In the rows, zero is written as 128.
Known rows, with every step that occurs
y -> w -> c -> t -> k -> r: [105 124 151 130 184 127 137 126 158 161 190 129 130 167 135 155  92 165
 147 143 114 105 109 135]
c -> t -> r: [139 129 157 121 198 130 135 129 129 144 151 134 156 126 106 147 141 151
 139 137 129 108 160 130]
r -> c: [183 123 153 127 140 126 129 112 121 105 175 135 146 136 143 153 105 147
 111 127 121 134 149 114]
c -> w: [114 131 146 127 127 145 133 115 111 139 118 124 142 148 123 147 127 144
 120 132 128 110  90 131]
l -> w -> t -> k -> r: [112 127 142 131 185 123 141 127 165 167 136 133 129 163 132 155  89 158
 151 140 111 107  95 147]
j -> c -> w -> t -> r: [155 144 164 119 206 131 124 132 141 132 121 136 162 134 105 160 124 178
 131 139 125 107 141 142]
c -> w -> y -> r -> k: [100 123 142 138 209 116 166  85 171 105 164 125 135 153  95 152 172 110
 132 123 124 110 193 152]
l -> t -> r: [148 120 146 126 171 124 125 116 129 150 171 129 165 118 103 137 133 139
 136 133 119 121 154 130]
b -> y -> t -> k -> r -> c -> w: [135 125 172 129 200 137 146 107 127 128 164 134 145 165 135 155  94 174
 119 133 129 102 118 127]
j -> c -> w -> t -> k -> r: [113 132 151 129 178 123 136 134 160 156 144 133 135 163 141 156  86 173
 144 144 112 105 108 148]
j -> c -> t: [154 131 173 121 112 139 100 104 117 154 184 126 131 133 139 160 125 163
 123 134 137 126 133 127]
y -> w: [124 129 126 132 150 126 129 100 157 131 172 122 122 137 113 136 114 137
 113 126 139 136  90 131]
k -> r -> c -> w -> y: [123 137 182 124 202 147 127 116 135 112 208 131 136 150 115 162 127 178
 130 132 113 102 161 131]
r -> k: [114 125 118 135 156 114 160 106 143 124 105 128 139 148 104 139 140  90
 133 124 125 127 176 147]
l -> t: [144 110 144 130 122 134 101  94 115 168 188 122 133 126 121 139 129 124
 128 128 128 139 110 126]
y -> w -> c -> t -> r -> k: [130 129 145 130 210 120 155 100 150 132 148 130 159 155  83 161 141 121
 137 131 124 114 188 144]
b -> y -> w -> c -> t -> r -> k: [123 131 150 130 237 118 156 103 152 126 140 132 156 157  83 153 143 127
 138 127 130 108 203 143]
t -> r: [137 133 135 124 176 120 144 139 138 121 129 133 161 119 108 129 132 142
 135 133 118 113 166 131]
w -> y -> t -> k -> r -> c: [160 121 167 129 204 122 143 114 151 115 217 140 137 150 141 156  84 168
 129 135 115 118 162 124]
k -> r -> c: [177 121 150 131 172 115 135 118 141 110 205 134 144 150 146 148  99 163
 119 136 114 129 152 121]
y -> c: [159 124 138 128 118 133 104 137 123 114 185 137 126 132 133 133 116 136
 113 114 114 146 145 124]
b -> y -> r: [111 120 141 136 221 112 140 109 171  95 168 129 116 131 131 114 169 147
 123 118 144 110 169 129]
t -> k -> r -> c -> w -> y: [112 136 184 124 197 149 134 118 135 118 196 134 139 153 119 168 115 175
 134 131 108  96 156 132]
t -> r -> k: [121 129 123 133 190 109 170 114 149 119 106 132 162 142  90 140 143 100
 139 128 118 117 203 149]
l -> w: [143 129 138 131  81 142 125  83 127 161 127 119 140 140 112 153 113 132
 125 124 116 123  67 131]
w -> c: [155 136 151 123 122 140 102 138 118 115 163 126 134 144 126 144 118 161
 131 133 114 120 134 113]
t -> k -> r -> c: [161 120 153 130 165 118 146 120 141 119 188 137 149 154 152 157  82 158
 125 135 108 120 147 123]
y -> w -> t -> k -> r: [105 127 138 131 209 118 143 132 175 157 152 134 123 162 132 149  90 159
 147 141 119 112 102 147]

Rows
[101 120 152 131 201 124 138 138 151 154 175 137 126 162 142 140  99 160
 146 133 116 106 142 137]
b -> y -> c -> t -> k -> r
[147 139 166 120 252 133 124 142 141 126 121 143 153 139 100 151 130 177
 132 129 128 105 156 139]
b -> y -> c -> w -> t -> r
[146 136 147 124 221 132 108 112 164 143 137 133 108 145 108 160 119 159
 125 131 149 134  83 141]
y -> w -> t
[168 123 160 128 191 119 138 122 147 124 180 140 144 158 149 166  82 167
 128 136 112 120 140 126]
w -> t -> k -> r -> c
[123 126 138 130 205 116 165 106 144 135 120 132 159 147  89 153 149 106
 141 130 125 114 199 148]
c -> t -> r -> k
[165 137 159 125  90 150 100 106 117 138 162 120 143 153 115 161 107 164
 129 131 106 116  92 115]
l -> w -> c
[132 129 156 129 203 127 152  95 146 137 157 134 159 151  79 167 145 118
 139 123 113 113 200 149]
l -> w -> y -> c -> t -> r -> k
[133 124 142 130 201 118 156 109 142 131 141 136 158 148  91 155 146 109
 136 126 120 120 205 147]
y -> c -> t -> r -> k
[132 129 146 128 203 120 156 109 140 131 133 132 161 152  88 158 146 118
 142 132 120 111 201 143]
w -> c -> t -> r -> k
[144 140 158 120 230 132 132 136 141 136 109 138 157 136  98 157 132 167
 137 138 128 104 135 141]
c -> w -> t -> r
[129 133 147 130 250 118 155 117 152 119 103 141 155 157  85 153 141 127
 135 122 125 112 204 154]
b -> y -> c -> w -> t -> r -> k
[ 97 123 128 133 162 116 152 140 158 149 147 131 133 154 141 134  94 144
 148 140 109 109 124 140]
t -> k -> r
[141 127 175 126 245 138 128 103 151 121 222 134 110 137 108 139 119 171
 132 135 145 118 152 130]
k -> r -> c -> w -> y -> t
[150 129 176 119 155 151  97 118 109 152 185 128 126 149 125 165 134 164
 136 137 132 116 123 115]
w -> c -> t
[107 124 152 129 177 127 137 135 148 161 175 131 132 164 140 152  97 162
 152 144 111 103 121 134]
w -> c -> t -> k -> r
[ 98 129 142 132 236 117 143 135 177 151 144 136 120 164 132 141  92 166
 147 137 124 106 118 146]
b -> y -> w -> t -> k -> r
[170 119 177 121 167 141 116 101 110 144 192 134 133 144 137 171 125 155
 122 132 138 125 134 116]
r -> c -> t
[144 124 170 130 181 136 139  95 127 106 170 129 148 155 134 157 132 167
 106 126 131 105 125 122]
b -> y -> r -> c -> w
[104 114 136 134 160 119 139 123 151 169 176 128 135 153 138 139  95 142
 148 140 109 114 116 139]
l -> t -> k -> r
[139 133 156 122 244 126 139 128 155 117 177 137 140 112  91 126 135 157
 142 134 134 113 189 133]
w -> y -> t -> r
[137 129 150 129 186 125 154  94 140 142 132 129 165 157  83 167 141 119
 141 131 116 109 181 144]
l -> w -> c -> t -> r -> k
[146 131 159 125 153 142  98 138 131 104 220 139 119 130 121 141 126 151
 121 112 108 136 179 127]
w -> y -> c
